What can hang from each mark:
vamaz: neti
marena: bida kebar vamaz
pida: marena
neti: bida kebar pida tave
tave: marena neti
bida: marena

Every row comes from one small tree of marks. The marks that hang from a mark follow it in brackets, in alphabetical order. Every link used is in the known rows. Which tree was each row made from?
Known rows:
tave[neti]: 0.01, -1.68, -1.60, -1.13, 1.19, 0.94, -1.66, 1.41, 2.48, -1.55, -2.06, 1.67, 2.30, -2.98, -0.79, 2.82, -2.86, 1.40, -0.88, -0.39
pida[marena]: -1.08, 0.68, 0.49, -2.73, 1.95, -0.86, -1.86, 1.77, 0.42, 0.85, 0.08, 0.08, 2.23, -0.89, -1.67, 2.61, -2.05, 1.72, 0.95, 2.32
neti[bida[marena] kebar pida tave]: 2.52, -4.20, -0.51, -3.51, 2.52, -6.73, -3.38, 3.59, 4.17, -5.55, 4.75, -1.98, 5.00, -4.62, 0.54, -0.76, -3.95, 4.30, 2.82, 6.11
vamaz[neti[pida[marena[bida]]]]: -3.04, 0.20, 2.15, -2.43, 2.59, -2.84, -0.09, -0.12, 0.84, -1.21, -4.18, 1.86, 2.92, -1.61, 1.69, 3.17, -0.92, 1.70, 3.04, 3.73
bida[marena[kebar vamaz[neti[tave]]]]: -0.67, 2.87, 1.04, -6.81, 2.38, -5.46, -1.45, 8.43, 2.72, -0.22, 4.41, -1.87, 4.42, -2.54, 4.87, 3.31, -6.58, 1.27, 0.75, 2.20
marena[kebar vamaz[neti]]: -1.62, 4.01, 2.87, -4.32, 1.49, -3.00, -1.42, 3.25, 2.12, 0.92, 1.54, 0.18, 2.49, -0.21, 5.74, 3.45, -6.98, 4.86, 2.04, 0.14
vamaz[neti[tave]]: -2.44, 1.49, 1.01, -6.57, 2.01, -3.04, -2.25, 3.39, 2.22, -0.70, 0.16, -4.24, 3.98, -3.64, 2.95, 1.24, -3.66, 2.06, -1.28, 3.22
tave[marena[bida] neti[pida]]: 2.38, -4.96, -1.94, 2.16, -1.34, 0.68, 0.57, -1.20, 1.22, -1.74, -4.32, 3.63, 1.63, -5.17, -1.35, 2.33, -2.90, 4.31, 0.99, -0.39
vamaz[neti[bida kebar pida[marena]]]: -0.48, -0.26, 4.43, -4.05, 4.59, -6.07, -4.19, -1.75, 1.84, -2.76, -1.47, 0.19, 4.45, -0.79, 2.81, 1.45, -4.26, 4.57, 2.26, 5.47
vamaz[neti[bida[marena] pida]]: 1.64, -0.14, 2.05, -6.35, 3.82, -4.56, -1.99, 1.33, 4.52, -4.01, -0.53, -1.80, 2.93, -3.78, 3.65, 2.14, -5.61, 3.30, 5.12, 2.10
pida[marena[bida kebar]]: 0.95, 0.95, 0.55, -0.99, -0.80, -2.85, -0.01, 3.56, -0.04, 0.09, 1.34, 2.13, 4.78, -0.22, -2.48, 4.19, 0.08, 1.52, 3.06, 0.30
marena[bida kebar]: 1.45, 0.24, -1.07, -0.89, -1.82, -2.04, 0.66, 3.80, 1.89, -1.78, 2.03, 1.82, 4.47, -1.33, -0.99, 2.14, -1.04, 3.71, 3.26, -0.22
marena[bida vamaz]: -2.45, 0.04, -1.34, -0.88, 0.20, 0.34, 0.14, 3.82, 1.31, 0.64, 1.09, 1.96, 2.95, -1.81, 2.56, 0.64, -2.25, 2.64, 3.52, 2.11
tave[marena[bida kebar vamaz[neti]]]: 1.48, 2.05, 1.89, -2.39, -1.12, -2.40, 0.91, 3.62, 0.73, 1.62, 0.79, 0.39, 3.79, -1.55, 3.78, 3.10, -6.18, 5.82, 1.34, -0.24
bida[marena[kebar]]: 3.68, -0.17, -1.71, -2.81, 0.32, -3.18, -0.77, 5.63, 3.37, -1.55, 3.80, 0.72, 2.40, -1.63, -2.00, 3.12, -4.37, 3.24, 3.00, -1.01
vamaz[neti[bida kebar pida]]: 0.33, -1.41, 3.30, -3.75, 3.46, -5.45, -3.06, -1.71, 4.15, -4.25, -0.60, 0.02, 3.73, -2.31, 3.72, -0.17, -5.43, 7.02, 2.94, 4.74
pida[marena[bida kebar vamaz[neti]]]: -2.34, 4.10, 3.08, -3.35, 1.60, -3.71, 0.04, 4.04, -0.64, 1.80, 0.73, 2.22, 5.21, 0.49, 4.24, 5.18, -2.61, 1.42, 2.99, 1.26
marena[kebar vamaz]: -0.77, 2.05, 0.36, -2.39, 0.82, -1.92, -1.64, 3.33, 1.55, 1.20, 3.81, 1.53, 1.73, -0.36, 2.77, 2.72, -5.53, 5.67, 3.08, 0.60
pida[marena[bida vamaz[neti]]]: -4.36, 3.07, 2.32, -4.02, 2.93, -1.52, -0.70, 3.89, -0.15, 1.47, -1.68, 0.94, 4.17, 0.16, 3.82, 3.53, -2.17, 0.47, 2.16, 2.79
tave[neti[bida]]: 1.50, -0.78, 0.16, -3.06, 1.51, -0.38, -2.53, 0.41, 2.43, -3.10, -0.45, 0.02, 4.94, -3.33, 0.75, 3.16, -2.93, 1.96, 0.89, -0.88
tave[marena]: 3.10, -1.06, -0.90, -1.58, -0.68, -0.11, -0.85, 1.51, 1.47, 1.02, 0.22, -1.49, 0.65, -3.59, -1.48, 1.40, -5.28, 6.22, 0.21, 0.17

Which tree is each row?
-0.23, -0.08, 2.53, -2.97, 3.41, -3.52, -2.65, -1.38, 0.10, -0.89, -0.15, 0.03, 2.83, -2.09, 0.63, 3.24, -2.95, 3.93, 4.92, 3.17  neti[bida pida[marena]]
-2.05, -0.66, 3.95, -4.35, 3.90, -4.82, -3.56, -0.70, 3.33, -2.38, 0.27, 0.84, 3.16, -1.50, 7.05, 0.32, -7.07, 6.53, 3.48, 5.31  marena[vamaz[neti[bida kebar pida]]]
1.82, -2.50, -2.45, -1.35, -2.21, -1.44, 0.20, 4.52, 0.43, -0.02, 1.46, -3.22, 4.58, -5.73, -1.59, -0.04, -2.02, 3.91, -0.08, 2.34  neti[tave[marena[bida]]]
1.33, 1.68, -0.93, -2.71, 1.36, -2.79, -0.83, 5.95, 3.06, 0.38, 5.06, 1.51, 1.76, -0.63, 1.41, 3.72, -5.70, 3.14, 3.80, -0.01  bida[marena[kebar vamaz]]
-0.20, 0.21, 3.95, -5.55, 2.72, -4.40, -2.42, -1.81, 3.01, -2.75, -1.38, -2.12, 2.90, -3.39, 4.47, 2.20, -5.36, 5.01, 4.29, 2.38  vamaz[neti[bida pida]]
-1.34, 2.92, 1.78, -3.40, 0.43, -3.07, 0.48, 4.23, 1.99, -0.09, 0.78, 1.67, 4.42, -0.64, 5.30, 3.47, -4.10, 3.21, 3.07, 0.28  marena[bida kebar vamaz[neti]]
0.63, -2.31, 0.83, -1.98, 2.29, -1.08, -2.64, -2.21, 2.57, -3.42, -1.66, 1.65, 3.05, -4.53, 2.01, 3.00, -3.94, 3.26, 2.26, 0.07  tave[neti[bida pida]]
-1.29, -1.65, 0.36, -2.93, 4.16, -3.81, -1.89, 2.87, 4.48, -2.28, 0.30, 2.34, 0.79, -0.80, 4.77, 0.24, -7.23, 4.56, 2.79, 5.49  bida[marena[vamaz[neti[kebar pida]]]]
-2.61, -2.55, 1.82, -1.08, 2.35, -3.73, -1.16, -0.39, 1.73, -2.67, -2.89, 2.91, 3.82, -0.33, 0.98, 0.99, -1.17, 3.13, 1.65, 5.58  vamaz[neti[kebar pida[marena[bida]]]]
2.31, -5.92, -2.68, 0.95, -1.78, -3.40, -0.69, 1.28, 1.50, -2.60, 0.93, 0.10, 3.76, -5.10, -0.89, -1.82, -2.90, 6.52, 0.19, 5.64  neti[kebar pida tave[marena[bida]]]
-2.61, -1.88, 1.08, -0.10, 3.76, -2.37, -2.85, -0.29, 0.64, 0.49, 0.61, 3.90, 0.42, 0.93, 2.26, 1.43, -4.17, 4.87, 2.27, 6.43  neti[kebar pida[marena[vamaz]]]
3.01, -2.87, 0.00, -0.35, 1.64, -1.15, -3.42, 1.59, 1.03, -0.95, 1.34, 1.31, 4.21, -2.80, 1.90, 1.65, -6.75, 6.08, -0.88, 1.70  tave[marena[vamaz] neti[bida kebar]]
-0.81, -0.01, 1.95, -2.82, 1.76, -1.42, -1.28, -0.87, 0.91, 1.79, -2.31, 0.37, -0.98, -3.22, 5.55, 2.03, -8.52, 7.84, 1.94, 2.29  tave[marena[vamaz[neti[pida]]]]
-2.63, -0.43, 1.43, -5.76, 2.31, -3.95, -2.23, 0.91, 3.10, -1.62, -1.08, -2.64, 2.24, -4.75, 4.40, 0.36, -4.50, 3.94, 1.10, 4.41  vamaz[neti[pida tave]]
-0.77, -1.51, 3.22, -5.82, 2.52, -6.80, -4.00, 0.71, 3.30, -4.29, 0.96, -2.98, 5.62, -3.88, 4.70, -0.50, -5.05, 5.43, 1.08, 6.40  vamaz[neti[bida kebar pida tave]]
-2.47, 1.96, 4.48, -5.31, 4.34, -3.51, -3.14, -0.42, 1.96, -0.83, -0.64, -0.66, 2.33, -2.78, 8.25, 2.34, -6.91, 5.07, 5.14, 3.35  marena[vamaz[neti[bida pida]]]
-0.88, 2.03, 3.03, -8.14, 2.23, -4.92, -3.01, 3.38, 2.17, -2.10, 1.53, -6.16, 6.65, -4.45, 4.04, 1.08, -4.07, 2.44, 0.44, 3.12  vamaz[neti[bida tave]]
0.93, -3.51, 0.82, -2.84, 1.25, -4.88, -2.65, 0.10, 2.41, -1.85, -0.89, -2.33, 2.18, -3.95, 2.06, -1.02, -7.02, 7.94, -2.44, 5.75  vamaz[neti[kebar pida tave[marena]]]
-1.24, 5.63, 6.08, -6.95, 3.82, -5.44, -2.78, 3.20, -0.11, 1.28, 2.10, -1.02, 5.72, 0.64, 5.99, 6.16, -5.52, 2.55, 2.98, 1.00  pida[marena[kebar vamaz[neti[bida]]]]
-4.73, 1.66, 0.80, -5.10, 1.44, -2.60, -0.27, 5.64, 0.87, 0.36, 1.07, -2.30, 5.28, -3.21, 5.81, 0.77, -2.43, 0.63, 0.69, 4.44  marena[bida vamaz[neti[tave]]]
3.76, -0.66, 0.38, -4.89, 1.35, -7.02, -2.01, 4.23, 2.81, -4.12, 5.59, -2.14, 5.00, -4.90, 1.27, 2.78, -4.91, 3.50, 5.33, 2.09  neti[bida[marena[kebar]] pida tave]
-0.47, 1.34, -0.73, -0.78, -0.64, -1.83, 0.57, 4.31, 0.65, 0.23, 2.94, 2.94, 3.86, -0.68, 2.25, 2.43, -3.11, 3.48, 4.46, 0.51  marena[bida kebar vamaz]
2.42, -4.23, -1.61, 1.07, -0.22, 1.03, -1.67, -2.41, 1.71, -0.94, -3.67, 2.39, -0.25, -5.26, -1.12, 2.86, -5.53, 5.81, -0.71, -0.64  tave[marena neti[pida]]
3.37, -2.65, -1.19, 0.00, -2.53, -4.24, 0.17, 1.66, 0.37, -1.27, 2.18, -0.19, 3.47, -5.14, -0.01, 2.02, -3.41, 6.36, 2.21, 1.94  neti[pida tave[marena[bida kebar]]]
3.71, 1.16, 3.37, -5.49, 2.24, -6.79, -2.01, 2.13, 4.48, -4.25, 1.56, -0.77, 3.95, -2.74, 3.06, 3.67, -6.60, 4.21, 5.78, 0.33  vamaz[neti[bida[marena[kebar]] pida]]
-0.43, 2.73, 5.18, -5.15, 2.65, -5.12, -2.36, 0.09, 2.23, -0.85, 1.75, 0.43, 3.19, -1.84, 8.10, 3.67, -8.11, 6.13, 5.18, 1.22  marena[kebar vamaz[neti[bida pida]]]
-1.54, 1.57, 1.85, -1.33, 2.47, -3.02, -2.05, 0.40, 0.23, 2.07, 1.87, 3.68, 0.46, 0.03, 3.20, 4.97, -4.92, 4.65, 4.45, 1.82  neti[pida[marena[kebar vamaz]]]
-3.52, -0.46, 0.03, -0.21, 2.39, -0.87, -0.44, 1.02, -0.30, 1.03, -0.65, 3.78, 1.53, -0.84, 2.74, 2.63, -0.58, 1.85, 5.03, 4.18  neti[pida[marena[bida vamaz]]]
-3.61, 0.99, 2.86, -3.72, 4.05, -2.81, -2.47, 3.00, 1.11, 1.32, -0.15, 1.21, 3.30, 1.49, 3.28, 1.75, -4.95, 3.24, -0.49, 5.42  pida[marena[vamaz[neti[kebar]]]]
0.31, -5.60, -1.62, 1.28, 1.69, -0.99, -2.22, -1.82, 3.93, -3.66, -2.74, 5.27, 1.35, -2.15, -0.72, 0.33, -3.91, 4.70, -0.25, 2.61  tave[neti[kebar pida]]
6.40, -0.81, 1.19, -1.69, -1.48, -1.97, -1.87, 1.48, 0.69, -1.54, 1.20, 0.02, 5.36, -4.21, -0.59, 5.16, -6.28, 5.52, -0.42, -3.52  tave[marena[kebar] neti[bida]]
2.08, 1.36, 1.79, -7.35, 3.25, -4.42, -1.79, 4.32, 4.12, -3.09, 0.82, -3.69, 5.09, -3.07, 2.00, 2.21, -5.13, 1.60, 3.52, 1.03  vamaz[neti[bida[marena]]]
0.31, 3.34, 1.07, -5.51, 2.17, -3.63, -1.08, 6.14, 3.67, -0.21, 2.92, 0.18, 2.82, -0.36, 4.28, 4.12, -7.12, 2.85, 3.00, -0.04  bida[marena[kebar vamaz[neti]]]
